Every row comes from one small tree of marks. Brackets hold a mark, then the marks that hang from it, in alphabetical order. Every link used is in the known rows. Which tree was each row made from?
(in the rows, 128 means zero)
Known rows:
(dibuke pusav): [115 111 127 114 113  99 131 152 132 165 125 139 134 123  69 113 125 102
 133 100  73 128 123 152 135 119]
(pofiv nuker pusav): [ 96 139 112 124 117 128 129 145 120 150 137 166 121 123  37 109 137 112
 147 143 113 141 143 186 188 110]
(seno kevefu (nuker dibuke) pofiv pusav): [134 103 101 135 124 123 166 133 150 139 183 121 153 115  56 164 165  31
 100 146 114 178 141 201 169  87]
(pofiv dibuke seno): [107 137 140 120  87 122 120 152 121 143 136 161 119 115  82 105 113 115
 142 142 111 124 138 174 188 101]
(dibuke (nuker kevefu pofiv) pusav): [117 105 100 113 109 100 102 158 108 176 125 144 134 124  51  91 133  95
 147 105  79 132 140 149 109 100]
(dibuke (nuker kevefu (seno pofiv)) pusav): [132 110 101 115  90 102 117 153 114 188 133 147 145 126  63  89 108  81
 139 112  81 127 143 155 114 113]
(nuker (dibuke pusav) pofiv): [104  91 135 122 110 106 119 168 108 161 134 138 157  96  63 103 146 108
 123 108 105 155 136 139 107  81]
(dibuke nuker): [115 118 117 118 113 118 127 134 127 164 128 138 117 150  60 111 120 102
 134 132  82 119 135 157 138 108]
(seno (dibuke nuker) kevefu pofiv pusav): [143 116  71 159 109  92 159 131 164 144 186 123 125 145  51 164 149  45
  96 137  96 172 136 209 173  86]
(nuker dibuke seno): [118  99 135 130  81 122 139 149 109 159 135 140 169  99  67  92 113 117
 129 145 125 134 140 142 115  91]
(pusav dibuke): [105 105 131 113 109 107 130 135 131 162 137 137 145 129  59 117 133 106
 141 123  97 133 129 165 145 105]
(pusav (kevefu (seno nuker))): [124 119 107 108 110 126 139 124 127 151 148 139 140 113  37 129 131  77
 156 131 109 129 131 182 132 121]
(dibuke (pusav (kevefu (seno pofiv)) nuker)): [121 124 114 117 103 111 112 146 127 178 149 145 157 121  33 122 127  62
 153  81  77 132 125 181 124 118]
(dibuke (nuker (pofiv seno)) pusav): [120 121 114 111  99 100 111 160 116 165 128 148 113 128  66  98 119  94
 128 103  73 121 145 155 132 117]
(pofiv seno): [118 130 116 122  98 117 138 148 127 143 133 151 125 116  93 111 118 114
 142 135 103 111 143 170 165 126]
(pusav kevefu): [110 120 116 117 111 134 136 138 127 161 138 147 143 119  49 121 133 102
 168 124  97 117 129 164 136 106]
(kevefu (dibuke pusav)): [118 115 130 123 112  77 136 157 132 154 140 135 123 129  56 115 117  98
 124 104  89 124 130 170 120  96]
(nuker (dibuke pusav) kevefu pofiv): [106  84 116 126 105 107 106 173  97 166 132 144 178  83  62  88 152 111
 149 116 118 157 141 140  96  70]
(kevefu seno): [128 111 110 123 111 113 140 131 127 147 136 132 128 117  69 119 121 103
 131 127 110 135 129 177 135 126]
(dibuke nuker pusav): [119 115 126 111 107  99 116 146 130 175 123 140 120 147  56 104 113  92
 129 103  58 120 129 151 130 112]
(pusav dibuke kevefu (nuker seno)): [107 124 120 116  73 124 109 133 114 182 152 151 185 122   4 104 122  81
 179 112 104 117 136 174 124 100]
(kevefu dibuke seno): [131 115 114 129 108  87 143 138 127 138 151 128 118 123  54 119 111  96
 122 125 121 133 135 193 117 105]
(seno kevefu (pofiv (dibuke pusav))): [122 118 126 126 116 151 134 138 137 158 143 139 127 123  66 134 139  68
 125 115  94 154 127 186 171  95]
(seno kevefu): [125 114 108 132 116 154 147 124 137 142 127 130 131 124  61 126 138  98
 142 135 103 127 131 172 154 111]
(pofiv (dibuke nuker) pusav (seno kevefu)): [117 151 141 123  74 157 105 135 119 139 135 172 102 123  56 100 105  95
 144 147 112 129 140 205 213  83]

Write each row's tree:
[136 122 101 142 102  63 136 145 134 138 176 126 131 129  31 131 118  71
 118 116 116 144 135 213 129  97]  (kevefu dibuke (seno (pusav nuker)))
[121 122 110 112 108 112 126 150 129 169 145 150 139 117  41 120 127  75
 149 100  85 135 133 179 138 125]  (dibuke (pusav (kevefu (seno (pofiv nuker)))))
[122 119  95 128 121 105 154 151 144 161 178 140 141 121  64 154 148  62
 136 117  95 150 132 194 161 103]  (seno pofiv (pusav kevefu))
[116  91 128 124  83 108 126 170  97 164 133 140 168  81  59  85 126 110
 121 117 120 150 145 133  93  91]  (nuker (dibuke pusav) pofiv seno)
[132 107 107 125 101  82 139 136 137 146 160 128 138 119  54 130 125  83
 124 122 108 152 128 196 150 115]  (kevefu (seno (pusav dibuke)))
[125 109 117 116  91 129 130 125 127 171 142 137 140 139  49 112 118  79
 131 131  97 131 141 175 140 104]  (pusav (dibuke (nuker (seno kevefu pofiv))))
[103 115  87 132 116 119 107 149 103 164 139 144 164 113  39 102 157 100
 165 118 114 137 142 164 120  97]  (pusav (nuker kevefu pofiv))
[133 117 118 130 107 121 133 135 138 149 134 129 116 142  39 118 118  79
 128 117  87 121 135 181 132  93]  (seno (kevefu (dibuke nuker pusav)))
[130 108 105 134 105 115 146 131 149 142 158 125 144 126  43 140 144  73
 132 129 101 148 130 197 174  97]  (seno kevefu (pusav dibuke))
[131 103 108 134 112 119 157 130 146 131 166 122 154 114  40 146 155  53
 113 152 114 163 136 188 165  86]  (seno kevefu (nuker dibuke) pusav)
[134 111  86 127 107 102 124 138 124 164 152 138 133 134  62 115 126  76
 137 133 100 141 140 185 136 105]  (dibuke (nuker (kevefu (seno pofiv pusav))))
[101 128 136 120 118 132 130 145 125 160 151 158 119 118  74 127 135  91
 127 125 111 160 127 192 183  86]  (seno (pofiv dibuke pusav))
[113  97 108 118 126 119 141 141 122 163 159 138 169 108  73 129 159  67
 130 147 121 163 144 169 133  88]  (seno (nuker dibuke kevefu) pofiv)
[121 121  96 128 108 141 138 147 117 134 134 142 121 102  77 114 143 106
 140 133 119 129 150 172 153 117]  (nuker (pofiv (seno kevefu)))
[121 120  83 145 118  79 136 157 135 162 185 136 155 129  52 141 149  56
 132 114 105 155 139 205 149  87]  (seno pofiv (pusav (nuker (kevefu dibuke))))
[119  83 110 126  98 103 105 166  94 160 136 139 176  76  58  88 142 103
 144 114 128 164 140 153  89  80]  (nuker (dibuke pusav) (kevefu seno) pofiv)
[117 107 112  99 103 116 125 125 121 157 156 139 152 110  21 127 141  71
 158 123 115 142 135 186 125 110]  (pusav dibuke (kevefu (seno (nuker pofiv))))
[116 110 100 116 123  96 141 136 124 147 148 136 140 120  49 120 142  84
 143 146 118 134 142 175 129  98]  (seno (nuker (kevefu dibuke)))
[111 145  99 123  86  99 129 159 131 147 167 166 139 121  34 118 131  85
 159 144 109 126 157 199 199 118]  (pofiv nuker (seno (pusav dibuke kevefu)))
[103 140 107 125 122 127 138 150 126 160 164 164 125 124  38 129 141  79
 145 129 117 145 147 205 171  96]  (seno (pofiv nuker (pusav (kevefu dibuke))))
[108 115 106 138 101 103 120 159 121 158 173 141 173 110  20 128 154  75
 150 115 108 151 136 178 135  75]  (seno (pusav kevefu (nuker dibuke pofiv)))
[124 126  99 131 112  98 139 147 133 147 174 143 123 121  50 136 135  68
 115 136 119 171 138 209 182 111]  (kevefu (seno (pofiv dibuke nuker) pusav))
[114 156 103 132  94 155 129 142 122 130 137 174 114 112  49 107 127 101
 153 154 124 126 157 208 219 120]  (pofiv nuker pusav (seno kevefu))
[125 115 124 118 110 111 129 142 128 159 149 139 125 116  72 125 122  79
 119 111 103 156 126 187 148 114]  (kevefu (seno (pofiv (dibuke pusav))))
[108 137 135 109  94 117 127 142 124 139 145 158 118 115  71 114 122  93
 134 152 113 130 141 178 191 108]  (pofiv dibuke (seno nuker))
[118 128  97 137  92 107 117 129 129 160 163 143 163 124  11 128 132  77
 162 114 107 135 128 189 126 102]  (pusav (kevefu (seno dibuke)) nuker)
[116 117  99 141 111  72 134 148 146 170 167 137 148 132  59 143 144  69
 111  98  81 161 126 177 140 101]  (seno (dibuke (pusav nuker)) pofiv)
[105 108 114 131  89 126 106 170  88 147 140 166 166  69  76  84 143 121
 158 142 148 152 154 169 138  67]  (nuker dibuke kevefu (pofiv pusav seno))
[118 120 126 106 100 112 111 146 128 180 129 148 130 142  38 107 113  83
 153 100  57 112 129 155 124 108]  (dibuke nuker (pusav kevefu))
[117 141 104 135  92 138 140 141 116 142 142 162 124 113  19  99 120 100
 142 153 136 135 154 199 176 105]  (pofiv (nuker (seno (kevefu dibuke))) pusav)
[134 105  82 142  86 109 147 146 121 146 143 131 143  95  44 111 136  96
 118 125 121 152 142 161 118 107]  (nuker pofiv (seno (dibuke pusav) kevefu))
[116 114 108 131  98  77 134 147 144 160 150 142 145 121  45 129 132  96
 136 110  84 141 121 162 132  98]  (seno (dibuke (pusav kevefu)))
[ 90 132 131 124 100 142 117 151 111 157 146 174 154 108  16 104 138 105
 164 145 124 144 144 181 171  79]  (pofiv (nuker dibuke) (pusav kevefu))
[ 99 120 132 130  95 136 107 143 116 172 150 149 185 119  18 112 138  88
 172 117 102 127 132 163 122  77]  (pusav kevefu (nuker dibuke))
